Known rows, with every step that occurs:
B/U/V/G/H/K/E: [-0.96 -1.84  2.33  0.32 -1.13 -2.50  1.07  1.42  0.84 -2.10 -2.42 -1.06
 -0.60  1.67  2.90 -3.50 -3.38 -0.30]
K/B/U/V/G: [ 1.89  0.09 -0.77 -1.57 -4.58  0.14  2.49 -5.96  0.68 -3.23 -0.68 -0.81
  3.85  2.60  3.58 -2.76 -1.39  2.52]
H/K/E: [-0.48  1.02 -0.19 -1.38  1.40  0.48  0.61  2.29 -2.39  1.03  2.04 -2.63
  1.56 -2.25  1.71  1.84  2.82 -4.07]
K/V/G: [-5.37  2.32  2.19  0.77  3.19  2.84 -2.52 -4.86 -1.22  0.02  3.54 -0.50
  0.51  0.39 -2.82  1.49 -0.35  1.11]
U/V/K/B: [ 0.56 -0.06 -0.15  5.67 -3.40  2.53 -0.38  0.64 -0.69  2.89 -4.57 -1.68
  2.58 -1.89  0.05 -0.41  1.18 -0.26]
U/V/G/H: [-2.12  1.35  0.12  1.78  1.47  0.37 -2.92 -0.28 -0.53  1.30 -4.22 -2.85
 -0.77 -0.65 -0.11 -3.33 -0.87 -0.35]
K/V: [-3.88  2.70  1.03  4.15  2.74 -0.09 -2.00 -3.47 -0.80  0.75  2.32 -2.04
  1.59  0.89 -3.09  1.64  0.37  1.54]
E/K/B/U: [ 4.55 -0.83 -3.36 -0.63 -3.12 -4.00  5.23 -2.52  2.19 -1.97  3.52 -1.66
  5.11  1.33  1.06  3.98  0.34  1.88]
E/U: [-0.61 -0.26 -0.24 -2.51  3.82  2.22 -2.01 -1.05 -0.42 -1.62  6.76  0.21
  3.10 -0.42  0.39  1.20 -2.06  5.00]
H/K/V/G: [-4.07 -0.72  1.24  0.05  3.09  3.16 -2.21  1.24 -2.08  1.08  1.70 -1.06
 -1.33 -0.44 -0.26  2.08  3.11 -5.10]
V/K: [-1.24  1.52 -0.35  0.96 -1.88  3.55 -0.50  3.84 -2.25  2.72 -0.02  4.54
  1.90 -2.43 -3.36  2.98  0.88  1.20]
G/V/K/B/U/H: [ 1.69 -2.02  1.31  4.13 -4.14 -1.72 -0.24 -0.57  1.17  1.10 -1.74  2.36
 -1.38 -1.78 -1.51  0.00  0.10  0.26]
V/G/H/K: [-2.43  2.40 -0.48 -6.30  2.46  1.83 -2.79  0.69 -2.42  0.03 -0.04  2.12
 -4.11 -0.46 -0.84 -0.48  0.36 -1.09]
G/H/K/V: [-0.84  2.78 -0.54  0.54  2.88 -3.48 -3.20  2.91 -1.74  1.92 -2.65 -0.89
 -6.82  0.63 -2.09  0.72  1.79 -1.45]
H/K: [-1.43 -0.20 -1.79 -0.76  1.95  1.11 -0.98  4.13 -2.21  1.13  0.25 -0.87
  1.42 -0.62  0.80  0.68  3.69 -4.80]
E/U/H/K: [-0.28 -2.31 -0.28 -3.89  5.29  4.89 -2.09  3.43 -0.09  0.09  2.10 -0.23
 -1.93 -0.23  2.61 -0.87 -1.05  1.08]
B/U: [-1.08 -0.04 -0.30 -0.83 -1.16 -2.92  2.03  0.25  0.69 -3.23  1.06  1.88
  4.00  3.35  0.82 -2.44 -3.25  2.85]
G/V/K/E/U: [ 0.54 -1.31  3.15  4.79 -1.35 -1.85 -1.60 -0.52  0.23  1.73  3.51  0.91
 -0.10 -4.86 -2.85  3.16 -0.42  1.26]
K/H: [ 1.33  1.20 -0.22 -1.29  1.72  0.40  0.97 -5.53  2.71 -1.81  2.36  1.45
  0.67  1.36 -2.61 -0.70  0.02  1.08]
G/V/K: [-0.45 -1.05  1.33  5.99 -1.83 -2.22 -2.21  0.93  0.03  2.38  0.42  2.03
  0.36 -3.49 -4.17  1.86  1.05 -0.47]

Rows:
[ 0.13 -1.39  1.36  6.34 -1.14  2.25 -0.55  1.19  1.35  2.57 -4.21 -0.56
  0.47 -1.71 -1.77 -0.56  0.42 -1.16]  U/V/K/H
[ 0.80  0.20  0.98  0.36 -1.64  3.90  0.74  0.46  0.61  1.36  0.61  5.74
 -0.72 -1.61 -4.22  2.74  0.64  0.82]  V/K/H
[ 1.59 -1.78  1.43  4.77 -4.72 -2.79 -0.29 -1.57  0.85  0.53  0.25  2.49
  0.38 -2.01 -2.15  1.33  0.38  0.68]  G/V/K/B/U
[ 0.12 -3.19  2.23  3.98 -2.92 -1.30  2.08  1.59  2.63 -1.53 -2.88  1.66
  1.25  2.00  0.58 -2.52 -3.22  0.94]  B/U/V/K/H
[ 0.56  2.12  1.40 -3.69  3.23  2.12  0.55 -2.09 -0.52 -0.38  4.96 -2.62
  1.16 -2.15  2.07  0.37 -2.97  4.41]  K/E/U/H
[ 2.77  1.22 -2.12 -3.77 -3.67  0.33  3.19 -4.44  0.71 -2.83 -1.61  0.50
  2.02  3.55  3.50 -3.43 -1.37  3.25]  K/B/U/H
[ 0.74  0.45 -2.83 -3.47  1.47  4.16  0.19  2.74 -0.98  1.80 -5.16 -1.12
 -2.58  0.83  3.03 -3.32  2.47 -3.45]  U/H/K/B
[-0.85 -0.51 -0.53 -1.98  0.07 -0.85  1.97  2.30  1.34 -2.11 -3.01  1.74
  0.41  3.86  2.00 -5.07 -3.78  2.01]  B/U/H
[ 0.79 -2.26 -0.64 -2.01 -2.22  1.71  1.23  0.28 -0.86 -1.30 -1.05 -1.05
  0.97  1.00  4.28 -0.85  2.31 -4.13]  H/K/B/U/V/G
[ 1.18  0.36 -2.60 -2.28 -0.99  1.82  0.37  0.10 -2.09  0.21  0.26 -1.24
  1.74 -0.02  2.53  0.95  4.52 -3.83]  H/K/B
[-0.40  0.41 -0.46  1.51  2.35 -2.74  0.68 -1.36  1.15  0.86  3.86 -2.28
 -0.47 -0.46 -3.28  5.82  0.49  0.50]  E/K/V/G/H
[ 0.95 -1.93  2.29  5.53 -1.60 -2.02 -1.33 -1.43  2.08  1.43  0.85  2.84
 -1.55 -2.95 -4.74  1.76  0.91 -0.68]  G/V/K/H
[-2.26 -2.54  1.31 -2.29  1.05  1.17  1.19  3.08  1.04 -1.72 -2.74  1.58
 -2.58  3.44  2.61 -3.87 -2.52 -1.30]  B/U/H/K/V/G
[-2.10  0.19  0.31  1.61  1.69  0.83 -3.00  1.39 -0.90  1.58 -4.59 -3.02
 -1.81 -0.91  0.60 -2.87  0.30 -2.53]  U/V/G/H/K
[-1.60  1.83  1.06 -7.31  3.08  2.29 -2.50 -0.28 -2.13 -0.60  2.68  1.47
 -4.39 -1.50  0.27  0.67 -0.90  0.43]  V/G/H/K/E/U
[ 4.45 -1.16 -2.32 -0.61 -2.98 -4.19  4.13 -2.34  2.34 -1.52  1.03 -2.27
  1.73  1.08  1.25  2.84 -0.34  1.41]  E/K/B/U/V/G/H
[ 3.71 -1.07 -2.11  0.52  1.27 -3.00  3.72 -2.32  3.90 -0.69  4.24 -1.05
  2.31  0.04 -2.67  4.58  1.03 -0.05]  E/K/H
[ 1.21  2.60 -0.23 -2.91  2.70 -3.08 -1.96  2.84 -1.92  0.96  0.08 -1.09
 -5.84 -1.01  0.11  1.03  0.39  0.26]  G/H/K/E/U
[-0.29 -1.55  0.49 -2.50  0.10 -0.62  2.68  3.81  0.90 -1.64 -2.68  0.54
 -1.01  2.74  3.55 -3.96 -2.59 -0.76]  B/U/H/K/E
[ 0.26  2.98 -2.08 -1.77  2.20 -3.38 -2.60  4.25 -2.07  1.61 -3.06  0.02
 -5.44  0.27 -1.19 -0.31  1.79 -1.43]  G/H/K
[ 2.65  0.41 -1.33  0.16 -4.75 -1.33  2.73 -5.27  0.82 -2.84 -1.23 -1.54
  4.44  2.83  3.47 -2.72 -1.04  2.73]  K/B/U/V
